Every row comes from one small tree of marks. The marks that hang from a mark follow it in brackets, in alphabetical order. Every link used is in the known rows. Which tree was each row made from?
Known rows:
W[F[J[Q[Y]] V]]: [ 1.65 -2.02  0.10  3.71 -0.27  0.58 -0.40 -0.48 -1.63  0.73 -0.34  2.67
 -0.18  6.27  0.02 -1.80 -0.90 -0.08  0.55  0.50  0.65 -2.12 -3.60 -0.34]
J[Q U]: [ 1.19  0.47  0.71  2.48 -0.74  1.37 -1.19  1.49  0.50 -0.96  1.65  1.21
  1.02  1.02  0.92 -1.03  2.26  0.52  0.60  1.00 -0.39 -1.39  0.17 -1.00]
J[F Q U]: [ 1.50  0.40  0.89  2.14 -1.07  1.46 -1.66  2.66  0.61 -0.24  0.50  2.11
  0.49  4.03  1.20 -2.33  2.88  2.85  0.55  1.67 -1.51 -1.16  0.35 -0.98]
F[J[Q] K V]: [ 0.61 -2.19  1.81  3.83 -0.71 -0.68 -1.09  1.97 -1.38 -0.08  0.10  1.37
  0.47  3.39  0.33 -2.27 -0.86 -1.47  1.35  0.50  1.81 -1.74 -3.53 -0.75]
W[F[J K V]]: [ 0.00 -2.82  1.85  2.98 -0.21 -1.26  0.37 -1.26 -1.90  0.25 -0.56  0.60
  1.39  3.93  0.77 -1.78 -2.28 -0.66  0.01  0.90  3.31 -1.06 -4.59 -0.17]
Q[Y]: [ 1.29 -0.68  0.98  0.49  0.01  1.29  0.11  0.19  0.10 -1.26  0.49  1.58
  0.08  0.08  0.19 -0.03  1.44 -1.50  0.41  0.55  0.38 -0.51 -1.82  0.59]
F[V]: [ 0.08 -1.37  2.08  1.94 -0.42  0.19 -0.62 -0.79 -0.30 -1.17  0.24  1.11
 -0.33  2.44  0.47 -0.97  0.90 -1.42 -0.89  0.29  2.76 -0.24 -0.03  0.10]
U[J[F[K V]]]: [ 1.47 -1.85  2.61  1.10 -0.75 -0.33 -1.04 -0.25 -0.64 -0.17  0.19  1.65
 -0.13  4.47  0.41 -2.69 -0.20  0.79 -0.13  1.38  3.37 -0.83 -2.12  0.00]
J[F[V W] U]: [-1.16 -1.03  2.97  3.79 -0.85  0.65 -1.97  0.85 -0.52 -0.10  0.02  1.95
 -0.92  6.75  1.26 -2.62  2.00  3.73  0.12  0.32  0.49  0.53 -1.07 -0.34]
J[Q[Y] U]: [ 2.03  0.60  0.11  2.45 -0.50  1.90 -1.04  1.72  0.19 -0.79  2.14  2.08
  0.62  0.63  0.42 -0.34  2.62  0.55  1.31  0.44 -1.69 -1.92 -1.13 -0.87]
U[J[F[K]]]: [ 1.87 -1.41  2.05 -0.30 -0.56  0.19 -0.42  0.41  0.22 -0.46  0.01  1.37
  0.60  2.02  0.61 -2.45  0.10  0.79  0.62  2.19  2.15 -0.86 -2.58  0.30]
F[J[Q] K V W]: [-0.19 -2.74  2.96  4.80 -0.58 -0.59 -1.30  1.77 -2.02  0.49  0.00  1.39
 -0.79  5.28  0.41 -3.04 -1.25 -0.65  2.06 -0.18  1.72 -0.54 -4.84 -0.90]
K[F]: [ 1.23 -0.38  1.16  0.71  0.04  1.20 -0.75 -1.13 -0.21 -0.63  0.78  1.65
  0.28  1.99  0.65  0.38  0.93 -0.08 -0.61  1.91  1.55  0.37 -0.92  1.13]
A[F[J[Q] K V]]: [-0.53 -2.74  2.65  3.36 -0.69 -0.69 -0.67  0.99 -2.15  0.69  0.48  2.40
 -0.31  5.66  0.49 -3.11 -1.22 -1.62  1.84  1.08  3.18 -2.39 -4.50  0.02]
F[J[Q[Y] U] W]: [ 0.02 -0.73  0.95  4.58 -0.32  1.59 -1.38  2.42 -0.28 -0.04  1.04  2.34
 -0.12  3.71  0.58 -1.61  1.31  1.71  3.01  0.20 -2.07 -1.61 -4.11 -0.47]
K[F[V W]]: [-0.11 -1.49  2.65  3.20 -0.05  0.86 -1.65 -2.22 -1.65  0.28  0.80  1.96
 -1.72  6.38  0.54 -0.97  0.20  0.96 -0.56  0.54  2.64  1.59 -1.98  0.80]
K[F[J[Q U] V]]: [ 0.51 -0.35  0.53  4.95 -0.62  0.84 -2.49  0.56 -0.68  0.69  1.68  2.67
  0.59  6.58  0.80 -0.81  0.93  2.27  0.43  1.38  0.11 -1.83 -1.49  0.14]
W[F[J V]]: [-0.35 -2.44  1.22  3.06 -0.17 -0.41  0.13 -1.89 -0.94 -0.06 -1.14  1.41
  0.69  5.55  0.77 -1.69 -1.23 -0.21 -0.75  1.15  2.72 -1.00 -2.69  0.38]
A[F[J W]]: [-2.80 -2.93  3.17  2.26 -0.06  0.36  0.05 -0.07 -0.83  0.05 -0.53  2.09
 -1.01  5.42  1.05 -2.89 -0.47 -0.33  2.07  1.46  2.53 -0.42 -4.80  1.61]
W[F]: [ 1.04 -1.34  1.01  0.60 -0.03  0.65  0.75 -2.21 -0.37 -0.69 -0.39  0.81
  0.92  2.05  0.89 -1.04 -0.10 -0.38 -0.94  1.53  2.36 -0.03 -1.44  0.12]
A[F]: [-0.76 -1.61  2.49  0.13 -0.25  0.75  0.33 -0.65 -0.42 -0.80  0.25  1.77
 -0.33  2.53  0.86 -1.63  0.80 -1.53  0.42  1.69  2.98 -0.86 -1.59  1.11]
U[J[Q]]: [ 2.53 -0.73  0.88  1.07 -0.48  1.40 -0.79 -0.77  0.66 -0.67  1.13  1.78
 -0.29  1.75  0.19 -2.02  0.67 -0.76  0.42  1.62  1.97 -1.80 -0.38 -0.33]
Y[Q]: [ 1.29 -1.78  1.99  0.10 -0.24  0.74 -0.35  2.11 -0.20 -0.95  0.79  1.80
  0.83 -1.47  1.02  0.69  2.49 -2.31  0.00  1.67  1.12 -1.18 -0.22  0.43]
F[J]: [-0.76 -1.68  1.26  1.61 -0.20  0.17  0.04  1.04  0.54 -1.16 -0.82  1.03
  1.18  1.29  0.77 -0.98  0.41 -1.28  0.68  1.36  0.95 -0.97 -2.17  0.94]

Which tree is each row?
[-0.28 -0.52  1.09  4.76 -0.30  1.51 -2.09  0.99 -0.56  0.71  1.34  2.46
  0.00  5.96  1.08 -1.31  0.78  3.21  2.01  1.50 -0.96 -0.78 -3.28  0.23] -> K[F[J[Q U] W]]
[-0.70 -2.26  2.38  2.92 -0.41 -1.17 -0.44  0.85 -1.04 -0.49 -0.21  0.62
  1.05  2.31  0.51 -1.45 -0.99 -1.68  0.69  0.52  2.55 -1.05 -3.72  0.19] -> F[J K V]
[ 2.33 -2.03  2.68  1.69 -0.75  0.73 -1.32  0.97 -0.84  0.56  0.24  2.17
 -1.14  5.02  0.48 -4.30 -0.18  2.06  2.04  1.41  1.37 -0.33 -3.72 -0.83] -> U[J[F[K W] Q]]
[ 1.18 -2.09  2.07  1.99 -0.25 -0.78  0.38 -2.29 -2.08 -0.04  0.17  0.50
  0.93  3.08  0.67 -1.43 -1.44 -0.78 -0.88  0.67  3.94 -0.20 -2.87 -0.68] -> W[F[K V]]
[ 0.61 -2.05  2.72  3.55 -0.97  0.82 -2.07  1.37 -1.33  0.54 -0.85  2.78
 -2.59  8.33  0.61 -3.89  1.28  2.16  0.48  0.24  0.75  0.50 -1.01 -0.77] -> J[F[V W] Q]
[ 0.01 -0.26  0.34  3.50 -0.69  0.88 -1.13  2.39  0.67 -0.71  0.91  1.53
  1.52  2.32  1.06 -1.31  1.47  0.73  1.55  1.31 -1.06 -2.31 -1.50 -0.45] -> F[J[Q U]]
[-1.45 -2.56  2.66  1.07 -0.20 -0.62  0.59  0.94 -1.09 -0.19 -0.07  1.44
  1.02  2.33  0.91 -2.16 -1.03 -1.84  2.00  1.92  3.15 -1.65 -5.18  1.24] -> A[F[J K]]
[-0.44 -0.03  0.51  2.69 -0.13  0.91 -1.20  0.57  0.46 -0.26  1.11  1.76
  1.85  2.82  1.22  0.53  1.02  2.03  0.49  2.21 -0.15 -0.96 -2.33  1.32] -> K[F[J[U]]]
[-2.30 -1.13  1.96  3.83 -0.26  0.55 -0.83  1.27  0.40 -0.70  0.23  1.07
  0.80  2.89  1.28 -1.50  0.91  1.59  1.65  0.76  0.06 -0.42 -3.14  0.31] -> F[J[U] W]
[ 0.53 -2.54  3.65  2.18 -0.63 -0.15 -1.37 -0.57 -1.21  0.40  0.08  1.71
 -1.43  6.27  0.48 -3.84 -0.53  1.96  0.74  0.80  3.33  0.19 -3.72 -0.09] -> U[J[F[K V W]]]
[-2.25 -3.27  3.78  2.23 -0.09 -0.40  0.35  0.50 -1.71  0.31 -0.12  1.45
 -0.18  4.03  1.03 -2.92 -1.50 -0.90  2.81  1.36  3.21 -0.55 -6.73  1.08] -> A[F[J K W]]
[ 1.57 -0.43  2.01  3.45 -1.28  0.12 -2.12  2.76 -1.08  0.25  0.94  1.87
  0.53  4.93  0.95 -2.65  1.57  2.48  0.58  0.69 -0.08 -1.31 -1.07 -1.71] -> J[F[K V] Q U]
[ 1.08 -0.96  0.42  3.52 -0.50 -0.08 -0.14  1.07 -0.99  0.49  0.70  0.90
  2.73  2.74  1.19 -1.87 -0.89  1.17  1.57  1.59  0.34 -2.33 -4.25 -1.28] -> W[F[J[Q U] K]]
[-3.16 -3.32  3.66  3.66 -0.28 -0.11 -0.58 -0.74 -1.69  0.47 -0.47  2.43
 -1.81  7.65  0.79 -3.21 -0.71 -0.45  1.31  0.65  3.76 -0.60 -4.42  1.39] -> A[F[J V W]]
[ 2.85 -0.88  0.95  0.64 -0.89  1.47 -1.37  0.63  0.75 -0.17 -0.05  2.64
 -0.72  4.68  0.47 -3.22  1.34  1.50  0.55  2.24  0.83 -1.68 -0.41 -0.14] -> U[J[F Q]]
[-2.70 -1.53  2.31  3.62 -0.61 -0.07 -0.80  0.03 -0.51 -0.22  0.72  2.22
  0.63  5.79  1.15 -1.82  0.64  0.64  0.76  1.30  2.50 -2.26 -2.44  1.03] -> A[F[J[U] V]]
[-0.37 -0.68  0.70  3.01 -0.46  1.41 -0.72  2.07 -0.39  0.31  1.50  3.22
  0.33  4.30  0.65 -1.62  1.36  0.84  2.79  1.44 -0.63 -3.41 -3.78  0.53] -> A[F[J[Q[Y] U]]]
[ 2.34  0.44  0.29  1.99 -0.86  2.06 -1.61  2.91  0.29 -0.21  0.92  2.88
  0.12  3.60  0.69 -1.54  3.17  3.04  1.30  1.04 -2.72 -1.68 -1.12 -0.68] -> J[F Q[Y] U]
[-0.51 -1.54  1.46  4.02 -0.36 -0.97 -0.13 -0.76 -1.51  0.14  0.42  0.56
  2.55  3.97  1.21 -1.30 -1.31  1.12  0.10  0.94  2.14 -1.46 -4.25 -0.55] -> W[F[J[U] K V]]
[ 2.29 -0.87 -0.27  2.51 -0.01  1.72 -1.18  0.90 -0.65  0.56  0.90  3.31
 -0.19  4.20  0.00 -0.20  0.59  0.19  1.65  1.60 -1.07 -1.66 -3.59  1.08] -> K[F[J[Q[Y]]]]
[-0.01 -2.17  2.01  5.03 -0.31  0.77 -2.21  0.05 -1.80  1.21  0.39  2.74
 -1.72  8.51  0.45 -2.09 -0.40  1.27  1.04  0.80  1.36 -0.18 -3.32  0.37] -> K[F[J[Q] V W]]
[-0.50 -2.23  3.67  3.07 -0.30 -0.55 -0.69 -0.38 -1.92 -0.32  0.47  0.69
 -0.72  2.98  0.55 -1.99 -0.59 -1.16  0.53 -0.37  3.34  0.97 -3.42 -0.52] -> F[K V W]
[-1.70 -3.10  3.42  4.02 -0.25 -0.98 -0.70  0.85 -1.72 -0.06 -0.28  0.76
 -0.36  3.94  0.62 -2.35 -1.39 -0.87  1.42 -0.07  2.58  0.13 -5.18  0.05] -> F[J K V W]
[ 1.01 -1.70  2.28  2.13 -0.77  1.33 -1.44  2.04 -0.51  0.19 -0.77  2.43
 -1.86  5.88  0.77 -3.67  1.52  1.92  1.22  0.94 -0.39  0.59 -1.50 -0.54] -> J[F[W] Q]
[ 0.55 -0.60  0.35  4.78 -0.67  0.91 -1.71  2.30 -0.42 -0.12  1.27  2.47
  0.42  4.23  0.30 -1.03  1.41  0.98  1.43  0.12 -1.17 -2.68 -2.46 -0.49] -> F[J[Q[Y] U] V]
[ 3.34 -0.57  0.26  1.02 -0.29  1.88 -0.63 -0.32  0.38 -0.54  1.54  2.49
 -0.56  1.50 -0.37 -1.42  0.90 -0.75  1.13  1.15  0.73 -2.18 -1.95 -0.09] -> U[J[Q[Y]]]
[-1.27 -2.58  2.97  2.74 -0.04 -0.45  0.02  1.38 -0.95 -0.39 -0.47  0.53
  0.58  1.68  0.83 -2.09 -1.12 -0.90  2.17  0.62  1.49  0.21 -5.69  0.33] -> F[J K W]
[-2.73 -3.73  4.26  3.55 -0.29 -0.98 -0.29 -0.11 -2.48  0.63  0.00  1.73
 -1.04  6.28  0.79 -3.23 -1.76 -0.80  2.01  0.61  4.32 -0.65 -6.30  0.86] -> A[F[J K V W]]
[ 0.21 -0.81  2.40  4.60 -1.20  1.10 -2.64  1.89 -0.88  0.47  0.39  2.68
 -1.48  8.10  1.01 -3.60  2.19  3.89  0.67  0.23 -0.27 -0.12 -0.64 -1.30] -> J[F[V W] Q U]
[ 3.61 -0.72  0.44  0.56 -0.67  1.97 -1.20  0.75  0.47  0.09  0.50  3.50
 -1.08  4.27 -0.08 -2.50  1.46  1.66  1.11  1.75 -0.49 -2.03 -1.72 -0.03] -> U[J[F Q[Y]]]
[ 1.12 -1.58  2.01  1.04 -0.78  0.48 -1.32 -1.09  0.36 -0.46 -0.28  2.11
 -0.86  5.78  0.41 -2.70  0.78  1.55 -0.93  1.58  2.78 -0.83 -0.19  0.48] -> U[J[F[V]]]
[ 2.31 -1.77  2.28  2.07 -0.54  1.17 -1.10  2.95 -1.68  0.68  0.14  2.52
 -1.42  4.39  0.28 -3.01  0.68  1.43  2.60  0.26 -1.01  0.17 -4.66 -0.81] -> J[F[K W] Q[Y]]
[-2.14 -1.84  3.11  5.07 -0.46 -0.77 -1.22  1.21 -1.23 -0.26  0.84  0.74
  0.81  3.67  1.07 -1.87 -0.36  0.95  1.71 -0.17  1.52 -0.53 -4.72 -0.43] -> F[J[U] K V W]
[ 0.49 -0.56  1.06  3.54 -0.65  0.02 -0.89  3.26 -0.16 -0.40  1.21  0.93
  2.31  0.92  1.09 -1.46  0.42  0.20  2.20  1.22 -0.44 -2.31 -3.29 -0.96] -> F[J[Q U] K]
[-2.94 -2.04  3.53  3.29 -0.26 -0.17 -0.23  1.20 -1.26  0.20  1.14  1.54
  0.78  3.88  1.41 -2.65 -0.53  1.04  2.99  1.32  2.08 -1.18 -6.14  0.70] -> A[F[J[U] K W]]
[ 1.11 -0.25  1.30  3.48 -1.31  0.99 -2.33  2.10 -0.14 -0.06  0.47  2.39
 -0.23  6.30  0.93 -2.54  2.60  2.94 -0.13  0.86 -0.42 -1.27  0.74 -1.17] -> J[F[V] Q U]
[-0.90 -2.52  2.17  3.32 -0.72  0.12 -0.91  0.45 -1.37  0.40 -0.04  2.88
 -1.01  6.98  0.45 -3.03 -0.04 -1.06  1.17  1.25  2.79 -2.49 -2.67  0.55] -> A[F[J[Q] V]]
[-1.40 -2.49  4.05  1.16 -0.08  0.03  0.34 -0.55 -1.90  0.08  0.65  1.30
 -0.67  3.07  0.90 -2.66 -0.67 -0.94  1.86  1.04  3.71  0.28 -4.99  0.59] -> A[F[K W]]
[-0.27 -2.47  3.97  2.57 -0.69 -0.44 -1.20  0.74 -1.79  0.25 -0.70  1.53
 -1.19  5.80  0.77 -3.26  0.11  1.48  0.54  0.13  2.12  1.13 -3.20 -0.45] -> J[F[K V W]]
[ 1.50 -0.51 -0.68  3.51 -0.25  1.38 -0.22  0.44 -0.43  0.35  0.85  2.12
  1.57  3.83  0.69 -1.02  0.47  2.02  1.47  1.20 -1.46 -2.63 -3.76 -0.43] -> W[F[J[Q[Y] U]]]
